What can hang from each mark:
k_203: k_123
k_559: k_182 k_687
k_123: k_182 k_687
k_43: k_182 k_687
k_934: k_687
k_182: k_43 k_559 k_934
k_687: k_43 k_123 k_559 k_934

Each row was made from one small tree. Brackets hold a mark, then the marks that hang from it, in the order of their numbers. Every link used is in the known rows. Write each row's tree.
Known rows:
{k_123 {k_182 k_559}}: [-31   1  13 -43 -13 -26   0 -11  11 -14  -7  30 -19  11   2  12 -19 -20
  -2  13   1   2]
{k_687 k_43 k_123 k_559 k_934}: [ 48  17  -9  26  53  51  23  11 -60  42 -16 -25  36  10  -4  31   1  25
  -6   3 -22 -22]
{k_182 {k_43 {k_687 k_123}} k_934}: [ 18 -47 -25  39 -10 -12 -14  -4  -5  16   5 -16  22 -11   8 -36  15   6
  13  25  -6  15]
{k_687 k_123}: [  3  -6 -41   2 -19 -13  32   3  -6   0 -27   0 -11  -1  13   0   7  13
   4 -21 -11 -14]
{k_687 {k_43 k_182} k_123 k_559}: [ 14   2  -5   3  65  28  20  38 -60   4   3 -17  14   4   3  50  -5  20
  -4   2   1 -27]
{k_123 {k_182 k_559} {k_687 k_934}}: [-19  25  42 -48   5   6 -41 -28  31   9 -13  22 -11 -13   1  -6 -19   4
 -10  -7   6  15]
{k_687 {k_123 k_182} k_934}: [ 19  13 -14 -15   2  11  22 -15   2  19 -20   8   6   5  13 -18   0  33
 -20 -16 -22 -10]
{k_559 {k_182 k_934} {k_687 k_43}}: [ -9  33  22  22 -10  -2 -18 -29 -10 -22  20  52 -32  -1  12 -14 -18 -28
 -14 -12  13  -6]
{k_687 {k_43 k_182} k_123 k_934}: [ 24  10   5  22  34  30  36   5 -26  35   2 -17  45  -2   8   4  16  47
  -5 -10 -10 -13]
{k_43 k_182 k_687}: [-19   8  -1  26 -19 -28  -5   3  18 -15  15 -26  25   9  16  10  29  28
   5   7  14  25]
{k_182 k_43 k_559 k_934}: [ 11 -46  18   6 -13 -24 -15  -7   5  19  22   9  16  -2 -19 -12  -1 -33
  31  47  14  13]
{k_559 k_182}: [-20  23  -3   3 -32 -26  17 -23  18 -29   3  50 -18  24   9   7   5 -37
  -3  -7  18  -6]
{k_687 k_43 k_123 k_934}: [ 30   7 -17  31  18  30  39  -6 -35  43 -23 -17  38  -2   7  -2  12  33
  -1 -12 -26 -14]
{k_934 k_687}: [-18  22 -20  24 -62  -8  20  -6  34   2  -9 -13 -13  -2 -16  -1  21 -20
  14 -18 -22   7]
{k_203 k_123}: [ -3  -6 -16 -13 -14 -12  36  12  15 -30 -19  -1  -5  16   7   6  -1  -7
  -4 -17  -2 -14]
{k_43 {k_182 k_934} {k_687 k_123 k_559}}: [ 19  -7  -5  14  27  -1 -20  24 -13  -8  32 -29  18   6   3  19  11  44
  -5   6  16  15]
{k_182 k_43 k_559 {k_934 {k_687 k_123}}}: [ 15 -42   7  -4 -16  -6 -19   4  -1  24  23 -18  -9 -15 -37 -28  -2 -24
  24  27  11  15]
{k_123 {k_182 k_43 k_559 k_934}}: [-15 -30  21 -33   2 -20 -17  -9  10  -3  13  34  -5   1  -2 -12 -18 -26
   2  36   2   5]
{k_559 {k_182 k_43}}: [-18   5   1   8 -23 -25   6 -21  12 -21   6  41 -11  17  13 -13   8 -46
   1  13  23  -6]
{k_123 {k_687 {k_43 {k_182 k_559}} k_934}}: [ -8  26  38  11  14  20 -15 -15  18  24  -4  -4  29 -18   2   8   9  16
  10 -10   6  11]
{k_934 {k_687 k_43 k_123 k_559}}: [  4  18 -24  16   1  30  15  20 -30  13 -11 -35 -16  -7 -24  22   3  -7
   4 -16 -21 -12]
{k_687 k_43}: [-16   1 -12  38 -10  -3  35  -3 -14   9 -19   7  27   2   9  24  12 -13
  17   4 -21  -9]

Write each row's tree:
[  7  -1  23   1 -31 -22 -22 -16   9   4  19  17 -16  -4 -17  -1 -18 -17
  16   9  10  14] => {k_182 {k_559 k_687} k_934}
[ 27  19   2  18  25   9 -13  13 -15   9  18 -47  32  15   7  15  20  55
 -12   5  14  16] => {k_43 k_182 {k_687 k_123 k_559 k_934}}
[ 14  -2  19  -4 -13 -11 -27 -14 -21  25  -4 -23 -13 -12  -2 -34  -9  -9
   9  27  19   8] => {k_182 k_43 {k_559 {k_687 k_123 k_934}}}
[ -6  15   5  23   5 -15 -16  15   0 -15  21 -31  24  17   9  33  21  23
   1  16  18  19] => {k_43 k_182 {k_687 k_559}}
[ -5  -6   5  32 -13 -24 -10   3  25 -10  33 -13  32   6   8   4  26  31
   7   9  11  28] => {k_43 {k_182 k_934} k_687}
[  9 -11 -20  29 -21  10  18   2   8  14   8   2   3 -12 -19  -5   9  -1
  13 -15 -26  -1] => {k_182 {k_934 {k_687 k_43 k_123}}}
[-26 -13  20 -25  12   2 -43 -17  37  -5  -5  39 -11 -28  18 -29 -13  -9
  -6   3  -6   6] => {k_123 {k_182 k_43 k_934} k_687}
[-15   3 -18 -20 -29   0   3   4   4   3  -8 -19 -38 -12 -18 -19  -1  -9
  -1 -12 -10   1] => {k_934 {k_687 {k_123 {k_182 k_43 k_559}}}}
[  5 -26  -8  38 -36  -5  -1  -6  30  17  18   1  13 -12 -14 -31  20 -27
  22  20 -18   8] => {k_182 k_43 {k_934 k_687}}
[-17   8  45 -43  15   7 -52 -25  24  17 -11  13  -6 -19   5 -26 -16  -5
  -7  15  11  15] => {k_123 {k_182 k_43 k_559} {k_687 k_934}}
[-14  -8  10 -50  17   6  -7   7  31 -35 -12  22 -24  -6   8  -9 -23   3
 -20 -26   0  -9] => {k_203 {k_123 {k_182 k_934} k_687}}
[ 19  -6 -16  26  -4  20  10  10  -5  15  11  -2   3  -6 -24  12   3  -5
  10  -9 -25  -5] => {k_182 {k_934 {k_687 k_43 k_123 k_559}}}
[ -8  -7  12 -17  24  12   6  18  16 -24  -7  -1   1  -7   5   5  -7   9
  -5 -26   8  -9] => {k_203 {k_123 {k_687 {k_43 {k_182 k_934}}}}}
[ 17  16 -22 -17  24   6   7  12 -34 -19  -5  15 -30  20   1  29 -13 -12
 -15 -10  16 -24] => {k_687 k_123 {k_559 k_182}}
[ -6 -27   0 -35  12  -6  14  12  14 -32  -4  18  -9  10   9 -16 -16 -10
 -16   3  -3 -14] => {k_203 {k_123 {k_182 k_43 k_934}}}
[  1  25 -17   6   6  29   8  14 -32   1  -2 -18 -28  -1 -25  19  -2 -18
  -5 -18  -6 -14] => {k_934 {k_687 k_43 k_123 {k_559 k_182}}}
[ 10  10 -32  11   3  -5 -15   3 -34 -11 -12 -24 -13  14   8  14   2  10
 -10  -2  14   9] => {k_43 {k_687 k_123 {k_559 k_182}}}
[-23   2   6 -54  13   2  -3   8  25 -39 -24  14 -29  -4  14  -6 -21   1
 -21 -28   3 -10] => {k_203 {k_123 k_182 k_687}}
[-14 -22  10 -56  12 -13   8  14   2 -32 -10   4 -20  13   2  -7 -24 -17
 -12  10  12  -9] => {k_203 {k_123 {k_182 k_43 k_559}}}
